Each row comes from the steps of one path. Every step used is in the known rows, and no mark comes twice. Write the path behind each row, first mark first.
In the rows, zero is written as 128.
Known rows:
gatol-tumom-vimipa-ruro-gefa-gipa: [146 105 116  71 143 192 187 151 113 143 127 149 112 118 123 138 115 113
 157 143 176 156  79 114 125 118  72 175 100]
tumom-gipa-gefa: [ 96 139 133 185 173 129 125 124 119  85  60 123 159 153 117  82 154 179
 121 120  98 129 147 106  98 139 132 142 118]
tumom-vimipa-ruro: [139 159 136 128 121 162 150 123 124 113 146 174  82 105 100 126 141 157
 151 135 111 143 107 113 102  97 116 148  88]
vimipa-tumom-ruro-gipa-gefa: [135 157 172 140 137 180 111  97 121  98 117 143 154 134 102  99 132 108
 162 132 107 129  87  97 166 149 122 146  64]
tumom-vimipa-ruro-gipa-ruvi: [127 159 131 123 145 168 137 144 134  97 142 192 112  82  94 142 129 145
 131 127  94 131 105 133 106 108 113 169  95]
gatol-tumom-vimipa-ruro: [167 142 139  97 137 186 157 130 109 117 115 157 117 132 114 121 127 106
 155 137 156 165 101 110  83 113 106 176  86]
gefa-gipa-ruvi: [127  97 132 194 143 128 178 126 114 158 114 179  99  80 153 136 123 125
 117 195 106  73  97 127 139 122  48 176 153]
gatol-gefa-gipa-ruvi: [109  88 145 203 133 129 218  92 107 151 113 180 161  83 161 118 107  95
 129 226 147 102 121 108 144 124  66 164 140]
vimipa-ruro-gefa-gatol: [105 117 116 114 186 152 157 162 141 122 139 135 125 118 130 111 130 149
 165 111 135 143 116 132 127 120  55 116  87]
ruvi-gipa: [124 126 179 156 123 147 141  69 100 171 116 132 113 182 142  90 122 123
 110 154  91 138 100 129 133  96  77 151 111]
gatol-gefa-gipa: [114 107 126 179 126 128 216  83  98 154 129 169 152  98 167 117 109  92
 130 215 164 127 118  94 154 137  67 142 112]
tumom-vimipa: [134 157 142 129 132 135 156 125 119 156 141 161 101 112 105 125 115 148
 130 154 101 135 115  90 110 123 113 154  95]
ruro-gipa-gefa-gatol-tumom: [143 173 103  94 227 152 117 141 102 119  96 113 181 121 124  94 136  98
  99 127 167 141 111 108 110 192 100 144 120]
gefa-ruro-vimipa-tumom-gipa-ruvi: [ 87  89 146 150 112 150  82 142 121  94 128 119 163 177 111 146 159 154
 205 112  91 137  77 156 139 121 110 138 103]
ruvi-gipa-tumom-vimipa-ruro: [123 137 176 136  93 176 172 105  94 114 128 158 105 135 121 105 155 125
 113 148  99 154  77 132 111  70 108 169 121]
vimipa-tumom: [132 140 172 169 118 163 116 115  95 128 143 148 142 138 107 107 137 122
 152 136 113 118 102 107 116 143  96 148  64]
tumom-gipa: [ 86 137 132 174 156 115 138 134 128 110  85 154 143 146 135 114 130 158
 119 118  66 133 144 113 107 141 117 146  82]
gatol-gefa-ruro-tumom-vimipa: [130 120 127 156 101 125 157 118 130 113 128 142 193 129 119 114 133  82
 195 176 112 193 126 116 115 128 119 146  86]
gipa-tumom-ruro-gefa-gatol: [106 124 137 116 165 133 205 155 144 128 111 149 144  94 148 116 111  95
 149 151 100 154  97  82 144 115  90 145  94]
gipa-ruvi-tumom-vimipa-ruro: [110 152 175 153 140 157 132 127 132 156  92 170 114  81  94 146 151 158
 111 165  92  83 141 140  98  74  91 200 110]
gatol-gefa-ruro-vimipa: [102  98 130 150 113 129 152  87 109 127 143 119 195 164 143 123 120  96
 194 175 152 178 112 114 141 110 101 114  95]
ruvi-tumom: [114 177 153 128 141 133 124 108 115 195  93 129 131 120 120 139 142 127
  90 158 109 113 156 117 112 107  82 164  61]
gipa-ruvi-tumom: [106 139 178 177 158 131 127 120 124 181  80 155 141 101 116 138 133 134
  93 171  83  77 156 133  97  90  70 195 109]
gatol-tumom: [164 131 140 126 156 158 151 121  98 149 105 138 150 158 142 110 106  71
 136 145 146 160 121 103  82 131  87 169  84]
vimipa-tumom-ruro-gefa-gipa-ruvi: [105  85 178 149 124 170 163 124 140 143 123 160 127 115 122 124 105 120
 184 152  98  97  73 107 197 121  65 165  83]
gefa-gipa-tumom-vimipa-ruro: [135 130 106 143 101 158 204 147  98 106 141 192  84  49 139 149 161 122
 122 180 135 123  67 113 132 109  85 164 129]
vimipa-tumom-ruro: [138 144 189 157 110 163 132  88 128 126 125 155 123 137 120 107 129 111
 181 143  89 127  89  89 161 131 108 147  50]
ruro-gefa-gatol: [ 89 107 115  97 214 118 171 170 139 187 131 112 148 128 139 109  94 142
 137 131 128 131 118 104 143 157  44 126 100]
ruro-vimipa-tumom-gipa-gefa: [ 79 110 142 148 125 169  82 113 101  78 108  97 153 171 131 115 154 185
 163 128 122 124  96 124 144 131 116 148 113]
gefa-ruro-gipa-ruvi-tumom-vimipa: [113 149 131 101 151 137 108 153 136 151 128 150 162 116  76 165 144 109
 134 120  90 136 103 149 122 128 105 162  80]
gipa-tumom-vimipa-ruro-gefa: [114 132 128 115 122 165 192 177 117  88 146 168 135  80 105 135 136 130
 142 133 120 164  98 106  91  83 108 160  93]
gefa-gipa: [138 117 107 164 130 128 178 113 103 165 133 165  91  96 160 133 123 118
 115 182 123 103  91 112 151 138  57 150 120]
gefa-gatol: [133 159 122 137 199 108 146 136 121 169 117 130 117 113 147  99 138 138
 120 153 123 118 118  99 117 179  77 130 117]
ruvi-gipa-gefa-ruro-vimipa: [119 105 166 141 122 157 101  62  88 132 111  72 138 217 122  80 161 145
 158 142 131 151  76 146 145  89  98 127 155]

Which path is each row?
[132 126 132 139 182 160 136 129 101  98  49 118 177 171 125  86 140 124
 130 123 149 154 131 102  79 146 121 167 112] -> gatol-tumom-gipa-gefa
[125 146 133 157 159 164 117 139 132  75 131 184 139  96 119 132 130 112
 128 114  92 127 120 158  99 102  86 150  85] -> vimipa-ruro-gipa-ruvi
[ 95 126 177 155 142 142 122  91 147 170  69 147 122 114 140 148 120 137
 128 180  72  84 133 128 151  72  77 195 109] -> gipa-ruvi-tumom-ruro-vimipa
[114 164 139 140 158 170 108 135 131  98 114 177 144  90 110 144 143 118
 107 117  95 118 132 163 104  97  82 165  73] -> vimipa-ruro-gipa-ruvi-tumom
[119 127 178 161 111 152 167  96  87 137 116 138 134 155 143  94 137  97
 100 158  94 148  93 127 112  86  91 164 118] -> ruvi-gipa-tumom
[147 133 171 128 180 163 134  76  85 157  76  83 135 185 134  48 156 128
 111 157 164 130  91 119 125 136  87 153 165] -> ruvi-gipa-gefa-gatol-tumom
[119 111 134 176 109 136 248  87 107 125 117 183 155  76 173 120 113  68
 139 225 149 143 101  80 163 119  88 151 112] -> gatol-gefa-gipa-tumom-ruro
[148 112 138  96 139 167 146  84 124 137  91 127 126 173 172 125  89  79
 179 157 133 166  93  95 150 107  91 166  86] -> gatol-tumom-ruro-vimipa
[ 98 160 142  77 136 167 140 138 134 177 116 136 111  98  91 158 144 164
 117 140 126 126 135 122 127  85  83 165  60] -> ruvi-tumom-vimipa-ruro-gefa
[129 168 113 132 187 145 110 120 103 108 115 129 174 127 112 103 124 110
 100 126 129 138 127 113 111 153 107 136 100] -> ruro-gipa-gefa
[126 147 102 173 156 145  95 151 149  29  67 134 133 117 136  89 189 162
 161 113  78 158 139 160  86 137 112 150 114] -> vimipa-ruro-tumom-gipa-gefa-gatol
[ 69 151 131 120 150 137  84 117 118 136  57  84 160 159 109 135 187 187
 120 130 115 124 142 134 128 114 117 155  97] -> ruvi-tumom-gipa-gefa-ruro-vimipa
[137 159 137 139 109 160 178 155 109  76 143 182 118  75 106 129 159 124
 132 144 115 158 100 105  76  88 126 161  96] -> gipa-tumom-vimipa-ruro
[117 135 178 135 102 158 177 106  90 141 125 150 115 140 124 101 140 120
 100 158  98 148  79 117 114  87 109 172 124] -> ruvi-gipa-tumom-vimipa
[118 107 115 124 116 127  97 120 117 130 148 103 140 179 130 144 137 127
 196 129 113 167  90 138 137 109  98 112  96] -> gefa-ruro-vimipa
[119 106 110 143 105 140 197 112 115 121 121 164  95  81 185 153 129 103
 141 197 120 123  61 101 180 105  72 158 132] -> gefa-gipa-tumom-ruro-vimipa
[120 186 149  99 123 163 127 116 124 166 113 150  95  96  94 152 163 162
 108 152 119 120 137 124 115  90 101 169  66] -> ruvi-tumom-vimipa-ruro
[104 112 120 210 140 111 103 160 158  71  48 156 160 116 146 115 135 135
 138 133   5 139 158 154  82 132 101 200 111] -> ruro-tumom-gipa-ruvi
[147 116 130  72 153 189 170 151 118 133 122 147 131 138 109 125 107 108
 162 125 164 172  97 109  99 109  86 170  82] -> gatol-tumom-vimipa-ruro-gefa
[131 118 140 147 130 162  77 107  93  94 126  75 166 182  97  96 176 152
 197 133 158 146  84 124 129 120 117 115 128] -> gipa-gefa-ruro-vimipa-tumom
[150 146 111 149 111 124 118 144 142 113 106 152 121 103 130 119 126 122
 149 156  48 165 131 125  94 126 103 188  97] -> ruro-tumom-vimipa
[103 104 147 116 157 136 181 112 161 162 112 140 126 148 142 117  70 113
 177 141  79 148 114  85 179  99  74 130  63] -> tumom-ruro-gefa
[113 185 152  99 130 142 134 115 120 200 102 139 109 101 100 152 145 154
  90 164 112 114 142 104 119 107 100 177  69] -> ruvi-tumom-vimipa
[120 130 123 141 159 128 108 150 131 122 138 155 177 134 100 139 129  88
 152 110  84 146 102 151 109 135  99 138  88] -> gefa-ruro-gipa-ruvi
[ 78  94 146 157 101 146 141 101 110  99 132 122 207 169 129 125 142 122
 202 152 142 174 106 120 148 135 119 123  81] -> gatol-gefa-ruro-vimipa-tumom-gipa
[120 119 143 168 123 122 173  94 111 137 140 142 198 147 125 106 125  82
 178 170 145 174 126 102 120 126 105 113  81] -> gatol-gefa-ruro
[114 108 116 185 125 107  90 168 159  78  84 138 169 147 118 125 160 118
 187 111  28 167 126 166  91 130 113 167  99] -> gefa-ruro-tumom-gipa-ruvi
[141 161 130 157 209 126 129 117 103 134  89  98 140 122 122  60 164 157
 122 156 161 112 124  90 106 165 103 124 154] -> gipa-gefa-gatol
[115 129 128  99 137 168 165 152 136 125 155 159 102 108  98 133 113 165
 165 124 116 152 104 116 124  95  93 142  83] -> tumom-vimipa-ruro-gefa
[133 120 131 131 172 157 128 139 105  96  60 108 184 183 112  93 156 117
 155 112 146 167 117 112  83 147 129 157 105] -> gatol-tumom-gipa-gefa-ruro
[ 71 109 140 142 113 160  91 119 111  94 123 115 143 167 143 135 136 173
 162 124 100 132  94 130 151 134 106 150  87] -> ruro-vimipa-tumom-gipa
[117 174 111 101 147 147 159 168 107 103 140 179 165  77 111 146 119  89
  87 131  99 160 100 103 102 144 119 167  79] -> ruro-gipa-tumom-vimipa
[158 144 134  87 167 167 154 105 129 133  90 152 154 149 149 122  86  44
 145 134 123 170  99  97 133 137 102 169  60] -> gatol-tumom-ruro-gipa
[125 140 111 191 132 153  90 141 142  20  72 139 138 125 130  95 175 151
 166 109  67 164 146 160  81 109 115 155 102] -> vimipa-ruro-tumom-gipa-gefa
[116 118 149 166 137 137 173 101 135 185  84 176  90  74 151 153 133 123
 108 205  98  61 104 123 176 103  50 191 129] -> gefa-gipa-ruvi-tumom-ruro
[ 84 114 120 156 158 130  96 127 119  73  78  96 167 178 113 102 171 186
 165 109 107 150 117 126 118 131 139 126 126] -> tumom-gipa-gefa-ruro-vimipa
[122 128 189 154 105 155 179  73 109 130 101 150 117 157 151  93 129  90
 121 159  76 152  80 113 145  76 101 162 110] -> ruvi-gipa-tumom-ruro
[ 75 170 144 137 153 126 121 122 126 163  62 133 142 131 122 140 157 159
  80 133  80 113 164 122 113 125 102 170  59] -> ruvi-tumom-gipa
[156 149 120 105 205 131 154 140 112 170  99 123 136 129 151  97 132 103
 127 152 162 138 110  97 102 185  74 153 112] -> gefa-gatol-tumom
[164 147 135  93 179 176 146  99 117 116  77 135 165 153 138 102 102  60
 147 138 141 165 105  92 130 137 109 164  81] -> gatol-tumom-ruro-gipa-gefa
[ 81 174 148 144 166 137 111 115 117 146  44 111 157 136 107 115 176 177
  83 138 107 109 169 115 110 124 117 166  88] -> ruvi-tumom-gipa-gefa
